Each row comes from the steps of one path. Every step used is in the known rows, and no mark comes twice. Write the path behind each row, first mark first.
Known rows
gatulep nusak sala romi satu: -2 -5 7 0 10 -4 5 -13 -7 -11 15 -4 15 2 11 -3 -10 -11 28 -3
mubosav ganuf sala romi: -10 2 6 10 -5 -8 -16 -19 0 -16 6 -22 19 7 6 -2 -17 -9 18 9
gufun mubosav ganuf nusak: -12 0 -16 9 -10 7 -4 -13 2 -18 11 -21 14 -20 -13 -9 -14 -17 -12 -6
gufun mubosav ganuf nusak sala gatulep: -6 -3 -4 19 -10 -2 -7 -19 5 -5 5 -31 7 -13 2 -2 -33 -12 -21 2
nusak sala gufun mubosav: 8 0 -2 10 5 2 -3 -22 -6 -19 -8 -23 4 -20 13 -8 -23 -9 5 -20
mubosav ganuf: -15 -2 -5 19 -7 -1 -15 -11 9 -15 -8 -18 14 -7 -8 0 -23 -14 1 -6
gatulep sala romi satu ganuf: -4 -13 10 -4 7 3 2 -20 -9 -16 9 -5 4 -1 17 -1 -15 -5 18 -3
romi satu ganuf: -4 -13 2 -1 9 -1 4 -14 -6 -20 6 -1 3 -9 8 -4 -18 -8 14 -10
mubosav ganuf sala: -13 6 -7 14 -2 -12 -17 -30 9 -24 0 -20 16 -5 -2 -8 -32 -15 9 5
nusak sala gatulep: -2 -4 6 23 -2 -5 -8 -15 7 -6 2 -27 4 -10 7 1 -33 -9 -10 5
nusak sala: -2 2 10 14 17 1 -7 -24 9 -18 6 -18 8 -14 9 -8 -29 -12 6 -4
nusak sala gufun: 4 5 0 13 1 9 -20 -27 4 -26 -5 -20 1 -19 12 -5 -24 -6 7 -3
romi satu ganuf nusak sala gatulep: -4 -6 -1 13 -5 -1 -4 -18 3 -8 12 -22 4 -12 6 -3 -31 -11 -13 6
satu ganuf nusak sala gufun: 1 5 -6 6 -3 14 -20 -31 4 -29 4 -20 -1 -24 11 -10 -22 -6 -4 0
satu ganuf nusak sala: -6 1 2 4 11 8 -5 -30 7 -22 18 -19 6 -22 7 -13 -27 -12 -10 0
sala gufun: 3 2 -4 15 -6 9 -18 -14 1 -27 -7 -17 1 -19 5 -3 -13 -4 10 -3
gatulep sala romi satu: 1 -5 12 5 8 2 4 -13 -10 -10 12 -3 13 6 11 1 -8 -10 38 1
gatulep nusak sala gufun mubosav: 5 -1 -5 6 2 2 -2 -24 -5 -19 -7 -27 3 -23 15 -10 -20 -7 -3 -20
ganuf nusak sala gufun mubosav: 7 1 -6 8 2 6 -3 -23 -6 -20 -2 -24 4 -23 10 -10 -21 -10 0 -17
satu romi: 0 -9 5 22 -5 -2 -11 -13 2 -29 9 -11 8 -16 -11 4 -12 10 14 -15
gatulep nusak sala: -8 0 4 5 12 -1 -3 -27 11 -17 9 -26 6 -21 13 -11 -21 -10 -9 -3
romi satu ganuf sala gufun mubosav: 7 -3 -8 3 1 -4 -1 -26 -12 -24 -6 -16 4 -15 14 -9 -22 -9 13 -17
sala romi: -4 -4 13 12 2 1 -6 -3 -3 -12 8 -19 14 0 6 1 -5 -6 19 3
mubosav ganuf nusak sala: -10 6 -3 10 5 6 -11 -28 11 -19 14 -21 12 -17 -1 -11 -29 -17 -9 0

Write each row's path
-8 -3 -7 21 -15 -15 -12 -20 3 -8 -4 -30 10 -5 1 0 -35 -12 -9 5 -> gufun mubosav ganuf sala gatulep
-4 -14 7 -3 7 -1 3 -12 -10 -17 9 -3 6 -2 12 -2 -14 -6 18 -6 -> sala romi satu ganuf
-8 1 4 9 -4 -10 -12 -20 -3 -15 4 -24 19 6 8 -3 -18 -10 17 3 -> gufun mubosav ganuf sala romi
6 -1 -6 4 1 6 -3 -26 -7 -22 -2 -24 2 -24 13 -11 -23 -9 -4 -18 -> satu ganuf nusak sala gufun mubosav
-5 -1 12 2 4 6 -7 -20 -1 -15 19 -22 12 -6 13 -6 -14 -7 5 6 -> satu ganuf nusak sala romi
-7 -6 -9 -2 1 10 3 -14 -3 -23 23 -7 7 -20 -4 -11 -9 -13 -2 -1 -> romi satu ganuf nusak
-4 0 1 1 12 7 -2 -29 4 -21 21 -13 7 -18 7 -13 -26 -14 -2 -2 -> romi satu ganuf nusak sala
-6 -13 6 -9 7 -2 4 -20 -7 -17 11 -8 5 -5 18 -5 -16 -6 9 -6 -> gatulep nusak sala romi satu ganuf
-3 -2 19 11 3 8 -8 -19 -2 -10 8 -24 11 1 16 2 -7 -4 19 9 -> gatulep sala romi
1 -4 10 4 12 -3 3 -11 -8 -12 14 -1 16 6 9 -2 -13 -12 35 -3 -> nusak sala romi satu
-6 1 -10 14 -9 -1 -16 -23 2 -16 -16 -23 11 -11 3 -3 -30 -13 -3 -17 -> nusak sala gufun mubosav ganuf
-2 -4 1 3 3 -11 2 -15 -12 -13 9 -3 20 10 6 -2 -15 -14 36 -5 -> gufun mubosav ganuf sala romi satu
-8 5 -4 9 5 5 -7 -29 8 -17 12 -23 12 -18 1 -12 -29 -17 -10 -5 -> gufun mubosav ganuf nusak sala
-8 -2 -3 20 -11 -1 -12 -18 9 -6 7 -29 7 -12 0 -1 -32 -12 -20 8 -> mubosav ganuf nusak sala gatulep
-7 -1 -12 15 -12 0 -14 -17 0 -16 -17 -22 11 -11 0 -1 -25 -12 -2 -17 -> sala gufun mubosav ganuf
-10 -3 -7 16 -6 -4 -7 -13 1 -12 -12 -21 14 -8 -4 -1 -25 -15 -2 -18 -> gufun mubosav ganuf
-6 1 7 7 0 3 -7 -19 -1 -11 14 -25 17 -3 9 -5 -16 -11 4 0 -> gufun mubosav ganuf nusak sala romi
-7 -6 -4 -5 -1 13 2 -20 -5 -21 25 -11 7 -15 3 -9 -8 -10 2 4 -> gatulep sala romi satu ganuf nusak
-4 5 2 9 11 8 -5 -26 9 -20 19 -20 9 -21 2 -13 -24 -15 -4 1 -> ganuf nusak sala
6 1 -7 10 0 -3 -5 -23 -7 -23 -7 -23 5 -18 10 -9 -21 -9 10 -15 -> ganuf sala gufun mubosav
7 -3 -5 12 0 3 -2 -14 -8 -19 -9 -22 4 -20 8 -5 -16 -8 7 -20 -> sala gufun mubosav
-1 -3 5 4 8 -8 2 -12 -10 -16 15 0 18 8 6 -3 -11 -13 40 2 -> ganuf sala romi satu
-12 -9 -6 8 -11 -5 0 -8 7 -8 4 -32 3 -21 4 -3 -8 -5 -24 2 -> sala gatulep nusak
0 -3 6 2 10 0 3 -12 -8 -13 20 -1 17 2 6 -4 -11 -13 31 -1 -> ganuf nusak sala romi satu
-15 -6 -12 6 -16 -13 -3 -21 6 -10 1 -36 7 -17 6 -7 -18 -8 -25 1 -> gufun mubosav ganuf sala gatulep nusak
8 -1 -1 11 0 7 -3 -25 -7 -18 -10 -25 2 -20 15 -5 -17 -7 7 -16 -> gatulep sala gufun mubosav
